What can hang from each mark
E: G
R: Z
M: D Z
G: D Y
Y: D G Z
D: M Y Z

Each row was made from one small tree. Brackets hold a mark, then the marks that hang from it, in alphabetical order. Every link used is in the known rows. Write each row's tree.
Known rows
(D M Z): [-1.326 -0.949  0.198 -2.257  2.140 -0.815 -0.487  0.186  2.293 -0.732
 -0.264 -1.735  0.085 -0.141 -0.131  2.283  2.186 -1.723  0.904]
(E (G (Y D))): [ 0.537  0.198 -0.250  1.660  0.675  0.424  0.178 -0.561  3.218 -0.342
 -1.238 -0.002 -0.040  2.399 -2.380 -1.671  0.500  0.353  1.673]
(E (G D)): [-0.107  1.851  1.332 -1.650  1.205  0.066  2.042  0.018  1.371 -0.254
 -1.337  0.227 -0.605  2.081 -1.882  0.060  0.616  1.542  1.317]
(M (D Y) Z): [ 1.461 -3.014 -1.143 -2.227 -3.158  0.196 -2.493 -0.120 -0.197 -2.531
 -2.608 -2.181  0.962 -1.601  1.498  1.210  0.200 -0.837 -3.240]
(M (D (Y G)) Z): [ 1.761 -1.856 -2.046 -3.101 -1.174 -0.250 -3.411 -0.727 -0.362 -1.790
 -1.371 -1.978  1.162 -1.774 -0.042  2.012 -0.726  0.118 -4.289]
(G Y): [ 0.724 -1.596  0.211  0.109 -1.053 -0.718 -1.660 -0.651  1.767 -0.601
 -0.548 -0.281 -0.444  1.114 -2.114  0.024 -0.323  1.483  0.327]
(M Z): [ 1.103 -1.698  0.479 -1.847 -1.400 -0.039  0.297  0.425 -1.448 -0.754
 -0.394 -0.230  1.220  0.243  1.190  0.336  0.268 -1.150 -1.269]
(Y D G Z): [ 2.407  1.932 -0.963 -1.008  4.483 -0.144 -0.533 -0.007  0.770 -1.018
  2.257  1.372  0.767  2.530 -1.084  0.418  0.846 -0.531  0.268]
(D M (Y G) Z): [-1.890  0.313 -1.320 -4.602  3.089 -2.103 -3.730 -0.292  2.445 -0.993
  0.313 -2.409  0.777 -1.095 -1.572  3.768  0.588  0.102 -0.432]
(E (G Y)): [-0.601 -0.453  0.803  0.613 -0.281 -0.335  0.290 -1.070  1.642  0.641
 -1.498 -0.239 -0.835  1.915 -4.112 -0.801 -0.347  1.450  1.282]
(G (D M Y Z)): [-0.857 -0.291  0.285 -5.585  1.581 -2.052 -2.573  0.662  4.075 -2.911
 -1.156 -2.573  0.401  0.346 -0.073  3.790  2.208  0.544  0.939]
(Y (D M) G Z): [ 0.992  2.587 -1.256 -1.358  5.482  0.043 -2.266 -0.251  2.160 -0.738
  1.630  0.134  1.307  1.849 -0.683  1.952  1.853 -1.740  1.410]
(D M): [-1.399  0.713 -0.240 -0.262  1.129  0.113 -1.714 -0.177  1.477  0.354
 -0.715 -1.246  0.483 -0.622  0.339  1.615  0.973 -1.169  1.271]
(Y G): [ 0.275  1.265 -0.877 -0.845  2.037 -0.332 -1.085 -0.578 -0.140  0.525
  1.260  0.305  0.096 -0.138 -1.413  0.694 -0.941  1.027 -0.984]
(G (D Y)): [ 0.412  0.618  0.004 -3.495 -0.504 -1.269 -1.995  0.483  1.711 -2.304
 -0.990 -0.849  0.219  0.378  0.113  1.521  0.037  2.341 -0.064]
(Y G Z): [ 1.342  1.194  0.118 -2.110  3.492 -0.780 -0.532 -0.445 -1.020  0.045
  1.991  1.194  0.108  1.944 -2.774  1.230  0.048  0.576 -0.360]
(R Z): [ 0.985  0.700 -0.670 -1.703  1.653 -0.819 -0.833 -0.263 -0.946 -0.383
  0.107  0.098  0.973  1.960 -1.111 -0.072  0.142  0.565 -1.200]
(Y D Z): [ 2.181  0.600 -0.129 -0.153  2.434  0.332  0.511  0.534  0.853 -1.567
  1.128  1.158  0.810  2.689  0.469 -0.305  1.749 -1.575  1.166]

Write each row's tree
[ 0.436 -1.904 -0.519 -0.871  2.059 -0.767 -2.065  0.053  5.713 -2.309
 -0.517 -1.884  0.453  1.652 -0.793  1.355  2.714 -1.252  1.751]
(G (Y (D M Z)))
[ 0.064 -0.283  0.285 -5.567 -0.886 -1.180 -3.318  0.730  1.821 -2.674
 -2.127 -2.256  1.989  0.107  1.787  3.509  1.221 -0.190 -0.029]
(G (D (M Z) Y))
[-2.233  2.470  0.379 -3.224  1.333 -0.734 -1.822 -0.188  3.084 -0.668
 -2.737 -1.994  0.250  0.604 -1.295  2.296  0.987  1.147  2.039]
(E (G (D M Y)))
[-1.066 -0.937 -0.424 -3.607 -1.316 -0.783 -3.451  0.351  0.328 -1.197
 -1.862 -2.510  2.266 -1.200  1.715  2.641  0.510 -1.497 -0.355]
(D (M Z) Y)
[ 0.084  0.958  0.039 -5.012  4.488 -1.635 -1.352  0.018  3.713 -1.596
  0.711 -1.305 -0.091  0.961 -1.775  3.733  1.936  0.677  0.175]
(Y (G (D M Z)))
[ 1.417 -0.119 -0.178 -0.396  2.493 -0.267 -2.640 -0.253  4.083 -1.797
 -0.142 -0.340  0.710  3.252 -1.407  1.334  2.403 -1.068  2.817]
(G (Y (D M) Z))
[-0.797  1.901 -0.902 -3.972  3.533 -1.611 -4.212 -0.660  0.788 -0.539
  0.710 -0.976  1.014  0.440 -2.060  3.558  0.248  0.225  0.681]
(D M (Y G Z))
[ 1.463 -1.786  1.230 -4.082 -0.986 -0.936 -2.868  0.054  3.258 -2.296
 -2.124 -1.531  1.001  2.053 -0.746  2.639  1.546  0.712  0.723]
(G (D (M Z)) Y)
[ 0.578 -0.219 -2.613 -1.317  0.173 -0.213 -3.720 -1.131  1.064 -1.090
 -0.856 -1.761 -0.359 -1.885 -1.163  1.654 -0.872  1.312 -3.142]
(M (D (Y G)))
[ 1.445 -1.907 -0.468 -0.849 -0.463  0.194 -2.956  0.092  3.511 -1.877
 -1.459 -1.560  2.104  1.350  1.043  1.078  1.731 -1.948  0.915]
(G (Y (D (M Z))))
[ 0.039  0.227  1.705 -3.577  2.204 -0.931  2.963  0.329  2.207 -1.224
 -0.804 -0.389 -0.915  2.521 -2.408  0.613  1.873  0.868  0.893]
(E (G (D Z)))
[-0.102 -0.211  1.012 -4.198  2.449 -1.210 -0.388  0.549  3.825 -2.048
 -0.637 -1.617 -0.166  1.240 -0.233  3.034  2.894 -0.318  1.302]
(G (D M Z))
[ 0.733  1.366 -0.370 -0.540  3.556  0.430 -1.132  0.417  2.291 -1.224
  0.406 -0.014  1.155  2.062  0.856  1.300  2.711 -2.676  2.489]
(Y (D M) Z)
[-0.418 -0.577 -1.125 -4.332  1.927 -2.216 -2.102 -0.144  0.917 -1.338
  1.053 -1.089  0.373 -0.585 -1.781  2.226 -0.439  1.323 -1.819]
(D (Y G) Z)
[-0.460  0.966  1.573 -3.683  1.002  0.187  0.583  0.250  1.320 -0.596
 -2.595 -1.317  1.061  1.652 -0.147  1.797  1.783 -0.858  1.209]
(E (G (D (M Z))))
[ 1.497  0.314  0.288 -4.847  3.480 -1.599  0.155  0.242  2.372 -1.843
  1.416 -0.043 -0.462  1.609 -2.072  2.193  0.929  1.877 -0.892]
(Y (G (D Z)))
[ 0.156  0.892  0.408 -0.011  3.177  0.110 -0.901 -0.634  3.904 -0.472
 -1.088 -0.307  0.375  3.947 -3.223  0.467  2.320 -1.142  3.698]
(E (G (Y (D M) Z)))
[ 0.631 -0.936  0.421 -5.431  0.447 -2.169 -0.873  0.870  2.715 -3.305
 -0.588 -1.254 -0.092  1.064 -0.435  2.217  1.208  1.575 -0.358]
(G (D Y Z))
[-1.570  2.662  1.093 -1.945  2.352  0.136  0.324 -0.122  2.839  0.212
 -2.039 -0.994 -0.143  1.481 -1.526  1.499  1.578  0.307  2.408]
(E (G (D M)))
